Each row was made from one path, in order. Every step used is in the known rows, and no mark comes twice. Write each row's path.
Known rows:
kovenep > guziz > puver: [-0.99 -0.84 +0.61 -1.46 -1.67 +6.14 +0.80 -0.23 -1.40 -0.25 +0.91 +2.70 -0.71 -0.67 -0.23 -0.81 +0.51 -0.11]
guziz > puver: [-1.10 -0.40 +0.56 +0.89 -2.29 +1.85 +1.24 -0.79 -0.67 -0.28 +1.13 +2.09 -0.57 -0.22 +0.59 -2.15 +0.17 -0.28]
sifar > rire > kovenep > guziz > lere > siluf: [+2.63 -1.38 +2.47 -1.53 +0.64 +1.07 -0.02 -1.62 +0.38 +0.81 +1.73 +2.02 +5.19 -0.37 +0.55 -0.58 +1.77 -2.06]
lere > siluf > puver > rire > kovenep > guziz: [-4.31 -1.54 +1.06 -2.57 +0.04 +2.00 -0.70 -1.07 +1.08 -0.92 +3.07 +0.56 +1.25 -0.05 +1.07 -1.27 +1.29 -2.42]
siluf > puver > rire: [-1.77 -0.84 +1.13 +0.70 -1.95 -1.46 +0.36 -0.78 +0.72 -2.72 +2.13 -0.19 +1.48 -0.41 +1.23 -0.70 +0.74 -0.39]
siluf > kovenep > guziz > puver > rire: [-2.40 -0.31 +0.79 -2.18 -0.03 +5.52 -1.25 +0.24 -0.20 -0.47 +1.97 +2.47 +0.60 -0.96 -1.60 +0.37 +1.29 +0.58]
sifar > rire > kovenep: [+4.22 -1.26 +1.92 +0.98 +0.79 -1.69 +0.06 -1.41 +1.15 -0.02 +1.30 +1.61 +5.19 -0.49 +0.08 -0.26 +1.94 -0.86]
tanup > rire > kovenep: [+4.29 -1.67 -0.82 +2.32 -0.56 +1.19 -0.65 -0.59 +0.33 +0.27 +0.53 +0.27 +4.60 -0.50 +0.17 +2.83 +0.74 -0.61]
kovenep > guziz > lere: [-0.19 -0.60 +0.68 -2.63 -0.17 +5.79 +0.47 -0.82 -1.28 -0.11 -0.02 +0.66 +0.91 +0.19 +0.44 +0.80 +0.15 -1.04]
lere > rire > kovenep > guziz > puver: [+0.17 -1.68 +0.29 -1.96 -1.51 +5.62 +0.45 +0.77 -0.49 +0.07 +1.96 +1.80 +2.84 -1.46 +1.15 +0.88 +1.09 -3.76]
puver > siluf: [-1.11 -0.12 +0.28 -0.57 +1.39 +2.32 -0.09 +1.46 +1.26 +1.12 +1.95 -1.28 +1.29 +0.74 +1.44 -0.12 +0.06 -2.15]
rire > kovenep: [-0.20 -2.18 -1.10 -0.14 +1.07 +3.40 -0.90 -1.04 +1.23 -2.00 +0.65 +0.95 +1.18 -0.07 +1.69 +2.31 +1.96 -0.63]
siluf > puver > guziz > lere > rire > kovenep: [-1.83 -1.15 +1.82 -0.90 -1.95 +3.93 +0.36 -0.80 +0.55 -2.78 +3.07 -0.79 +0.98 +0.19 +5.33 -1.04 +0.67 -2.85]
rire > kovenep > guziz: [-0.59 -2.42 -0.97 -1.82 +0.88 +6.73 -0.98 -0.70 +0.45 -1.79 +0.63 +1.92 +0.87 -0.50 +1.31 +2.72 +2.12 -0.63]
guziz > puver > siluf > kovenep: [-3.58 +0.01 +1.04 -0.82 -1.35 +4.28 +0.18 +0.73 +0.12 +0.90 +2.95 +1.54 +0.09 +0.01 +1.54 -1.96 +0.25 -1.43]
kifab > rire > kovenep > guziz > lere > siluf: [+3.45 -1.24 -0.69 -1.78 +0.14 +3.10 +0.98 -0.03 +0.69 -0.31 +1.93 -0.19 +3.45 -0.26 -0.49 +1.26 +1.34 -1.41]
guziz > puver > rire: [-2.20 +0.04 +0.69 +0.01 -3.49 -0.22 +0.98 +0.16 -0.81 -0.14 +2.15 +2.58 +0.52 -1.14 +0.09 -2.91 +0.17 -0.43]
kifab > rire > kovenep: [+5.11 -1.13 -1.24 +0.82 +0.36 +0.30 +1.07 +0.13 +1.44 -1.06 +1.47 -0.62 +3.44 -0.34 -0.94 +1.58 +1.48 -0.19]

Write each row's path:
[-1.74 -2.30 -0.60 -1.94 -0.80 +7.61 -0.46 -0.79 -0.19 -1.69 +1.26 +2.98 +0.19 -0.73 +1.84 +1.39 +1.98 -0.75]
rire > kovenep > guziz > puver
[-2.88 -0.02 +0.94 -3.24 +1.76 +6.56 -1.18 +1.47 +0.78 +1.26 +2.50 -0.60 +1.62 +0.60 +1.21 +0.80 +0.44 -2.14]
puver > siluf > kovenep > guziz > lere
[-2.43 -0.17 +0.68 -2.60 +2.25 +6.13 -1.35 +1.81 +1.15 +1.05 +2.58 -0.33 +1.32 +0.33 +0.57 +0.97 +0.75 -1.59]
puver > siluf > kovenep > guziz
[+0.52 +0.25 +1.39 -1.81 -0.80 +3.45 +0.32 +0.83 -0.16 +0.12 +2.42 -0.94 +1.23 -0.03 +3.44 -1.81 -0.39 -3.32]
puver > guziz > lere > rire
[-2.71 -1.76 +0.78 -0.75 -1.94 +1.68 -0.21 -0.79 +0.65 -3.34 +2.40 +0.87 +1.46 -0.78 +2.11 +0.21 +1.58 -0.66]
siluf > puver > rire > kovenep > guziz
[+0.08 -0.84 +0.62 -1.99 -1.12 +3.08 +0.78 -0.76 -0.52 +0.37 +0.91 -0.41 +3.56 +0.10 +2.66 +0.97 +0.02 -4.09]
guziz > lere > rire > kovenep
[+0.32 -0.59 +1.02 -3.11 -0.78 +5.87 +0.85 -0.07 -1.58 +0.67 +0.52 +0.51 +2.03 -0.32 +0.40 +0.64 -0.07 -2.61]
kovenep > guziz > lere > rire
[+3.14 -1.39 +2.29 -0.30 -0.43 +1.16 +0.38 -1.23 +0.11 +0.14 +1.74 +3.06 +4.44 -0.97 +0.29 -0.80 +1.96 -0.97]
sifar > rire > kovenep > guziz > puver
[-2.61 -0.11 +1.26 -2.70 +1.20 +2.52 -0.51 -1.87 +0.29 +1.02 +1.26 -0.79 +1.81 +1.24 +1.04 -0.45 +0.02 -2.57]
guziz > lere > siluf > kovenep
[-1.63 -0.73 +1.93 -0.14 -1.52 +2.75 +0.50 -1.21 +0.49 -2.79 +2.47 -1.13 -0.01 +0.65 +4.57 -1.51 +0.31 -1.45]
siluf > puver > guziz > lere
[-1.36 -0.66 +2.13 -0.43 -1.93 +2.86 +0.72 -0.66 +0.33 -2.29 +2.88 -1.19 +0.81 +0.31 +4.49 -1.68 +0.16 -2.61]
siluf > puver > guziz > lere > rire
[-4.11 -0.46 +1.10 -3.46 +1.17 +3.86 -1.45 -0.29 +0.59 +1.08 +2.89 +1.65 +0.86 -0.25 -1.46 -1.40 +1.07 -1.62]
lere > siluf > kovenep > guziz > puver > rire
[-1.47 -0.69 +0.90 -3.68 +0.38 +5.84 +0.18 -1.00 -1.03 +0.73 +0.65 +0.58 +0.80 +0.44 +0.32 -0.03 +0.15 -1.99]
kovenep > guziz > lere > siluf
[+0.00 -0.25 +1.12 -2.27 -0.77 +4.66 -0.03 +0.69 +0.07 -0.32 +2.58 -0.51 +1.42 -0.17 +4.18 -1.23 +0.12 -3.53]
puver > guziz > lere > rire > kovenep
[+3.53 -1.70 -0.45 +0.47 -1.08 +3.86 -0.54 -0.67 -0.59 +0.52 +0.55 +0.71 +4.65 -0.59 +0.66 +3.03 +0.60 -1.14]
tanup > rire > kovenep > guziz > lere
[-3.05 -0.97 +1.57 -1.21 +0.77 +1.90 -0.40 -1.16 +1.46 -0.81 +3.18 -0.74 -0.17 +0.76 +2.15 -2.49 +0.70 -2.45]
lere > siluf > puver > guziz
[-2.91 -0.77 +0.24 -0.61 -3.46 +1.24 +0.44 -0.12 -0.50 -0.79 +2.46 +3.20 +0.73 -1.32 +1.15 -1.93 +0.89 -0.77]
guziz > puver > rire > kovenep
[-2.14 -2.23 -0.42 -3.50 +0.65 +7.34 -0.91 -1.29 +0.09 -1.08 +1.09 +1.54 +1.26 +0.06 +2.22 +1.96 +1.72 -2.07]
rire > kovenep > guziz > lere > siluf
[-2.78 -0.75 +0.75 -2.93 +2.89 +4.33 -1.70 -0.64 +1.05 +0.90 +2.04 +0.59 +0.67 +0.41 -1.63 -0.14 +1.20 -1.37]
lere > siluf > kovenep > guziz
[+3.13 -1.14 -0.70 -1.12 -0.80 +3.94 +1.26 +1.09 +0.66 -0.32 +2.60 +0.46 +2.95 -0.66 -0.14 +0.81 +1.36 -1.06]
kifab > rire > kovenep > guziz > puver > siluf
[-4.07 -1.43 +0.96 -1.74 +0.13 +0.37 -0.66 -1.29 +1.46 -0.94 +3.10 +0.14 +1.46 +0.15 +1.24 -1.48 +1.22 -2.46]
lere > siluf > puver > rire > kovenep
[-2.62 -0.74 +1.42 -4.02 -0.74 +4.97 +0.21 -0.87 -0.99 +0.07 +1.53 +0.68 +1.22 +0.08 +0.86 -0.55 +0.26 -2.16]
kovenep > guziz > lere > siluf > puver > rire
